Known rows, with every step that occurs
zivag/digub: [ -4   0   2   9   4  -2   1  -3   4   1   3  -2  -6  -4  -4  -1   8  11
 -15   1   0   7   8   1   1]
bepapos/levukur/limafe/mifibo: [-14  12  -6   1  -9   3   8  -5  -5 -12   1  23  -2  -4   0   6 -10  -8
   8  -8   6  14   5   1  13]
limafe/levukur/bepapos/gope: [ 12   3  -5   4  -7   7  -1  16 -10  -8   3   2 -10   7  21  -6  10 -13
   5 -19  11  -9  -6   0   0]
mifibo/gope/digub: [  1  -3 -11   1   4  15   5  12   1 -10   9   6  -2   2  -5   4  13   2
 -14  -6   9   9  11 -13  -3]
mifibo/limafe: [  1   5  -5   9   4   2   9   5 -11  -4   5   2   9   2  -4   5   0   4
  -5   2   7   9   4   1   0]
limafe/mifibo/gope: [ -6   0  -2  11  -2  20  13   6  -2  -8   8  12   1   0  -8  -5  -3  -8
  -3   3   6  11   1 -12   5]
rifu/gope: [ 0  3  2 11  5 12 -3 -3 -9  1 -8 -5  5  1 -2 -6 -2  4  5 -2  0 12  7 -3
  1]
pude/mifibo/limafe: [ -5   6  -9  12   6  10  10   9  -6  -1  20   5   1   6 -13  -2   0  10
  -7   5  -1  10   3  -6  -4]
digub/gope/bepapos/levukur/limafe: [ -9  -5 -16 -14 -15   8   0   9 -13  -7  -6   3  -1   6   9  10   0   1
  10 -12   9  -2   1   8   9]
gope/mifibo/limafe/levukur/bepapos: [ 14   2   6   3  -1  10  12  24 -19 -14  16  20   6  -5   3   1   9 -11
  -6 -11  17  -6 -11   0   8]
digub/zivag/kugagil: [  6  -6  -2   1   3   6  10   2   7  -3  14  -8   1   7   0 -13   0  16
 -18  -1  -1   1  -6  -1   7]
bepapos/gope/mifibo: [ -8  -4   0  14  -7  10   7  17  10  -2  11  -4   4  -1   0  -4  -4   3
  -3 -11  11   2  10  -6  -9]
zivag/digub/gope/mifibo/limafe/levukur/bepapos: [  6  -8   3   3   0  19  19  32 -11 -14  22  20  -5  -5   2   1  16   4
 -11 -19  21  -2  -4   3  10]
mifibo/gope/rifu: [ -7  -8   1  -2  -4  10   3  12   2  -2   4  -1   6 -13  -5   3   1   0
  -1   4  11   1  -7  -6 -13]
zivag/digub/gope/bepapos: [ -6 -16  -5   3  -5  10   0  12   1   4   1 -11  -4   0   2  -3  10  13
 -12  -3   4  -3   0   3   4]
rifu/gope/mifibo/limafe/levukur: [ 11   2   9  21   9  22  14  18 -19  -5  14  12  20  -3  -7  -6   9   2
   1  -6  19  21   6  -2   6]
limafe/mifibo/gope/bepapos: [ -3  -5  -2  13  -9  20   6  10  -9  -7   4   3   7   1  -6  -8  -1 -10
 -11   8   6   3  -7 -12   6]
zivag/kugagil: [  2  -4   1   2  -3  -4   9  -1   6  -6   3  -6  -6   3  -2  -8   1   8
 -11  -4  -3  10   3   5   5]
pude/mifibo/gope: [ -5  -1  -9   6   2  21   8   8  -1  -1  18   4  -9   6 -12  -7   2   4
  -7   5  -2   5   4 -14  -8]
rifu/gope/mifibo/limafe/levukur/bepapos: [ 15   5   7  15   5  22  11  21 -28 -11  10  15   9  -4   1  -4   7  -6
  -1 -14  16   6  -3  -2   8]
rifu/gope/bepapos/levukur/limafe: [ -4  10  -9   8  -7   8  -7  -4 -24  -4 -13  -1   8   1   3   1  -4   0
   4  -8   3  12   9   3   9]
limafe/levukur/bepapos: [ 17   2   4  -8  -1   3  -2   8 -14  -8   1  11  -9   0  13  -2  11 -16
   3 -11   5 -13 -15   4   8]
levukur/limafe/mifibo: [-10  10  -5  11  -4   9   8  -5  -1   0   1  19   1  -4  -2  -2 -13  -7
   0   2   3  10   4   6  15]
gope/bepapos/levukur/limafe: [ -4   7 -10  -4 -12  -5  -5  -1 -16  -6  -7   4   4   2   5   9  -2  -3
   0  -5   4   1   3   7   7]
limafe/levukur/bepapos/gope/digub/zivag: [ 16  -1 -14   2   1  18  -3  28  -4 -10  18   3  -6  11  22  -5  18  -2
 -10 -26  16 -13  -6 -10   3]
levukur/limafe: [-4  9 -8  2  0  1  1 -6 -4  4 -3  9  0 -1  2  2 -8  1  0 -1  3  4  8 10
  7]
limafe/mifibo/gope/digub/zivag: [ -3  -2 -12   9   5  32  11  16   5 -11  23  12   5   4  -8  -6   5   2
 -20  -3  12   8  -1 -22   8]
bepapos/levukur/limafe/mifibo/gope/digub/zivag: [ -9   8 -20   2   0  28  13  10  -4 -19  20  25   3   3  -3   6   0   2
 -12 -11  16  16   9 -16  13]
mifibo/gope: [ 0 -2 -4  3  0 13  6  5 -4 -4  4  2  1  1 -3 -1  3 -1 -4  2  6  3  3 -9
 -3]

Rows
[ 10  -2   3   5  -9  13   5  27  -4 -10  13   8  -5  -1  15  -7   7 -13
   1 -23  16 -12  -5  -3  -1] : limafe/levukur/bepapos/gope/mifibo
[  4   0  -7  10  13  24  -5   7  -3  -1   8  -4   8   5  -2  -7   6  15
 -11  -7   4   8   6 -12   3] : rifu/gope/digub/zivag
[-14  11 -10   4  -7  16  14   0 -11 -17   5  26  -1  -1  -3   6  -9  -8
   3  -5  11  21  10  -7  10] : bepapos/levukur/limafe/mifibo/gope
[ -9   7 -20   1  -9  15   3   7 -17  -7  12   8  -5   6  -5   2   0   1
  -8  -1   2   5   6  -9  -2] : pude/mifibo/gope/bepapos/levukur/limafe
[  4  -2   2  -2 -11   4  -6  24  -4  -4   1   1  -6  -7  18  -1   8 -12
   8 -18  17 -14 -15   3  -9] : limafe/levukur/bepapos/gope/rifu
[ -1  -2  -2  -7 -13  -6  -6   5 -13 -11  -4  -5   4   1   3   7   6  -3
  -1  -4   2  -3  -4  -5   1] : gope/bepapos/levukur
[-7  2 -5 22 -4 11 16 24 -1 -7 16 -1 14  2 -4  1 -4  8 -7 -9 18 11 13 -4
 -6] : bepapos/gope/mifibo/limafe
[-12 -15   4   2  -1  16  14  18  13  -3  14   4  -6  -7  -8  -1   5  16
 -10 -10   9   3   9  -2   2] : zivag/digub/gope/mifibo
[-13  -5 -14  -4 -11   5   2   6  -7  -5  -2   3  -7   0   6   9   6  12
  -7 -13   9   5  10   9  10] : zivag/digub/gope/bepapos/levukur/limafe
[-11  12  -6  14 -11  16  -1  -4 -21  -8 -10   9   7  -1   0  -1  -9  -6
   5  -6   4  19   5  -1  15] : rifu/gope/bepapos/levukur/limafe/mifibo
[ -2   3   5  23   5  19  13  13 -14  -5   7   6  20  -5 -13  -2  -5  10
  -4  -3  10  20  12  -6   0] : rifu/gope/mifibo/limafe
[ -5   5 -20  11   5  34  13  10   1  -7  20  21   6   2  -6  -4  -3   3
 -19  -3  13  12   7 -12  14] : levukur/limafe/mifibo/gope/digub/zivag
[-11   9  -7   3 -16   3   1   0 -12 -10  -3  13   3  -1   2   4  -7 -10
   0  -3   6   7   0   3  14] : gope/bepapos/levukur/limafe/mifibo
[ -1   1   1  12   1   6  15  15  -6  -8  16   9  14  -5 -11   4  -2   6
  -9  -1  11   8   4  -3   0] : gope/mifibo/limafe
[ -6  -2  -7   9   0  23  10  14   4 -13  13  15  -1   0  -9  -1   6  -5
 -15  -5  11  17   7 -17   6] : limafe/mifibo/gope/digub
[ -1   4  -7  18  -9  11  13  25 -11 -14  14   4   5  -1   3   2  -5   0
  -8 -16  13  -4   3  -5  -4] : levukur/bepapos/gope/mifibo/limafe
[ -1   4  -9   5  -9   5  -1  10  -5  -7  -2  -5 -11   6  14  -1  -4  -7
   1 -15   3 -11  -1  -2  -5] : levukur/bepapos/gope
[ -3   4 -16  -2 -10   7   2   4 -21 -11  -2   5   4   2   2   8   0  -4
  -5  -4  10   4   5  -3   5] : mifibo/gope/bepapos/levukur/limafe
[ -2   1   0   5  -7   6  -8   2 -21  -8 -11 -11   9   2   2   2   4   0
   4  -8   1   8   2  -8   1] : rifu/gope/bepapos/levukur
[ 12   3 -10   3  -4  10  -3  25  -4 -14   7   6 -12   8  18  -1  20 -11
  -4 -29  15  -4   2  -3   1] : limafe/levukur/bepapos/gope/digub
[-20  -3 -10   3 -14  13   8   8  -4 -10   2  12  -6  -1   2   5  -1   5
  -5 -10   9  14   6   5  17] : zivag/digub/gope/bepapos/levukur/limafe/mifibo
[ 18   7  -2   0   2   5   6  14 -25 -12   6  15   1   1   9   1  11 -12
  -2  -8  13  -4 -11   5   9] : mifibo/limafe/levukur/bepapos
[ 11  -9   1  -7  -4  22  18  35 -16 -16  17  20   2  -1   5   2   8  -7
   4 -18  20  -8 -12   3   9] : digub/gope/mifibo/limafe/levukur/bepapos
[  3  -2 -10  -2   8  12  -2  10   5  -3  16   1   5   5   1  -1   9  11
 -16  -5   5  -3   0  -9   3] : gope/digub/zivag
[ -9   8 -16  12   0  24  12   8   1 -10  10  23  -3  -1  -8   1  -1  -4
 -14  -6  13  20  15  -8  10] : levukur/limafe/mifibo/gope/digub
[ -1  -3 -18   4  11  31   7  18   6  -4  35   5  -4   9 -11  -7  11  15
 -24  -2   2   2   2 -24  -6] : pude/mifibo/gope/digub/zivag
[ -1  -5  -7  -4 -10   7   1  10 -18 -14   1  -4   5   3   1   6   8  -3
  -4  -3   8   2  -3 -12  -2] : mifibo/gope/bepapos/levukur
[  5  -5 -14   2   8  24   5  13   1  -6  19   3   4   6  -3  -2  11  10
 -20  -5  11   1   3 -18   0] : mifibo/gope/digub/zivag
[ 11  -1   6   9   6  11  17  22 -10  -7  20  16  15  -3  -5   0  11  -2
  -4  -3  21   9  -1   1   6] : gope/mifibo/limafe/levukur
[  6   0  -1  20  -1  12  17  30  -6  -7  21   7  14   4   1  -4   9   0
  -3 -13  27  13   8  -2   0] : bepapos/gope/mifibo/limafe/levukur
[  0  -5 -16  12   1  11   9  17  17  -9  20 -13  -2  14   6 -12   8  21
 -26 -17   8  11  11  -7   1] : bepapos/gope/digub/zivag/kugagil
[-21   5  -4  -1 -13  13  12   8  -4 -16   4  23   4 -14  -5  11 -10  -8
   6  -3  16  16   0  -4  -1] : bepapos/levukur/limafe/mifibo/gope/rifu
[ 14   8 -10  11  -4   8   8  22 -21 -11   6   6   0   9  16  -2  11  -9
   0 -19  18   0  -2   1   3] : mifibo/limafe/levukur/bepapos/gope
[  0   4 -16   5  -6   8  -5  18   0 -13   2  -1 -14   7  13   4   7  -5
  -9 -24   7  -7   7  -7  -5] : levukur/bepapos/gope/digub
[ -7 -13  -7 -16 -13   6  -1  14 -10 -11  -2  -5  -1   6   7   9   7   1
   9 -12   6  -5  -7  -2   1] : digub/gope/bepapos/levukur
